Each row was made from one walk, in order. Every step used is in the known rows, and no mark comes twice. Write each row's walk.
In the rows, zero is written as 128.
Known rows:
s-p-e: [143  90 165 131  99 140  82 151  95 124 144 146 155 108 140 117 139 123
  98 107]
a-g: [127  91 117 180 126 147 106 114 145 123 159 127 123 159 155 116 145 139
 112 173]
s-p: [134  73 170 143 119 150  91 119 114 116 132 140 165 148 144 156 131 136
  84 157]
a-g-e: [133 107 145 196 102 133 114 149 136 121 133 132 118 119 133 122 148 111
 122 120]
a-p-s: [144 106 134 177 146 126 100 130 108 125 231 140 138 140 150 140 137 152
 109 149]
p-a: [132  90 122 111 143 149 175 122 112 139 194 143 144 119 151  93 141  99
  77 177]
n-g-s-p: [151  77 216 144 115 144 101  73 103 104 154 156 170 152 136 140 139  86
  91 155]
n-g-a: [137  96 167 158 135 158 207  78 127 129 223 141 150 124 133 144 146  53
  63 233]
n-p-s: [175  79 146 175 112 144 113  66 122 117 172 142 134 153 178 118 113 145
  98 188]
e-g-s-p: [124  70 186 161 141 137 101 125 126 114 112 154 138 162 152 152 122 122
 145  87]
s-p-e-g-a: [114  95 154 159 135 137 154 172 130 134 154 156 116  83 138 140 126  85
 123  82]
s-p-e-g: [126  78 162 144 109 128  90 156 130 123 128 150 129 103 164 121 129 121
 144  78]
s-p-a: [126  81 147 100 137 147 132 129 110 127 156 153 157 111 144 118 129 104
  66 143]
e-p-a: [124  75 145 100 163 136 146 107 131 140 188 145 130 105 133 117 128 115
  79 161]
s-p-a-g: [113  89 116 130 140 140 103 134 141 122 147 150 126 114 151 106 131 112
  82 123]
n-g-e-p-a: [139  85 200 110 124 120 158  98 133 129 189 156 131  47 119 119 137  50
  82 147]
e-g-a-p: [ 99 102 144 178 178 121 174 137 148 139 216 131 117 128 134 184 126 115
 145 147]

Write each row's walk:
[142 101 150 206 125 122  82 149 150 118 151 152  90  91 130 133 134 123
 112  82] -> a-g-e-p-s
[150  98 184 138 112 139  85 151  75 123 138 159 151 129 123 103 140 110
 111  65] -> g-s-p-e
[138 108 157 163 113 133  57 155 104 117 127 155 121 129 130  90 142 117
 127  44] -> a-g-s-p-e
[135  90 166 108 150 145 133 132  88 126 150 165 153 131 129 108 129  92
  75 100] -> g-s-p-a
[137  82 196 156 119 127 112 131 125 127 136 137 133 101 110 161 133 118
 112 122] -> g-e-p
[112  87 137 177 158 150 206 129 150 139 180 139 118 134 150 154 130  91
 118 166] -> e-g-a
[126 110 165 161 147 103 102 160 108 135 195 144 110 129 137 114 137 129
 195  52] -> a-p-e-g-s
[119 104 146 145 116 127 109 170 132 121 120 156 121  69 126 112 132  86
  89  70] -> s-p-a-g-e
[129  90 161 176 133 143  65 122 123 109 118 148 135 169 133 130 135 131
 114  96] -> a-g-s-p
[154  93 201 162  87 136 149 100 117 117 171 140 155 100 136 131 150  65
  97 178] -> n-g-e
[134 123 127 186 173 135 163 144 108 137 252 147 128 121 123 160 135 113
  85 152] -> g-a-p-s
[110  84 118 126 166 131 118 110 162 134 176 141  99 108 139 107 130 121
  96 141] -> e-p-a-g
[155  91 178 179 123 128 109 142 119 124 162 156 121  89 123 145 132 117
 100 100] -> g-e-p-s
[164  88 205 174 109 124 116  96 130 114 189 162 127  69 135 138 138  77
  91 137] -> n-g-e-p-s
[121 105 133 164 139 139 199 166 132 147 190 146 104  93 144 112 138  80
 134 113] -> p-e-g-a
[140  96 161 157 127 130 137 150 110 134 161 152 112 131 155  82 141 106
 168  71] -> p-e-g-s
[137  92 150 168 128 131 178 109 144 139 168 141  99 102 158 114 109  97
 152 136] -> n-p-e-g-a
[117 114 146 166 168 134 164 132 114 141 230 128 141 134 106 177 136 116
  98 175] -> g-a-p
[149  77 139 111 129 141 155  67 124 132 171 137 138 130 165  95 112 117
  91 196] -> n-p-a
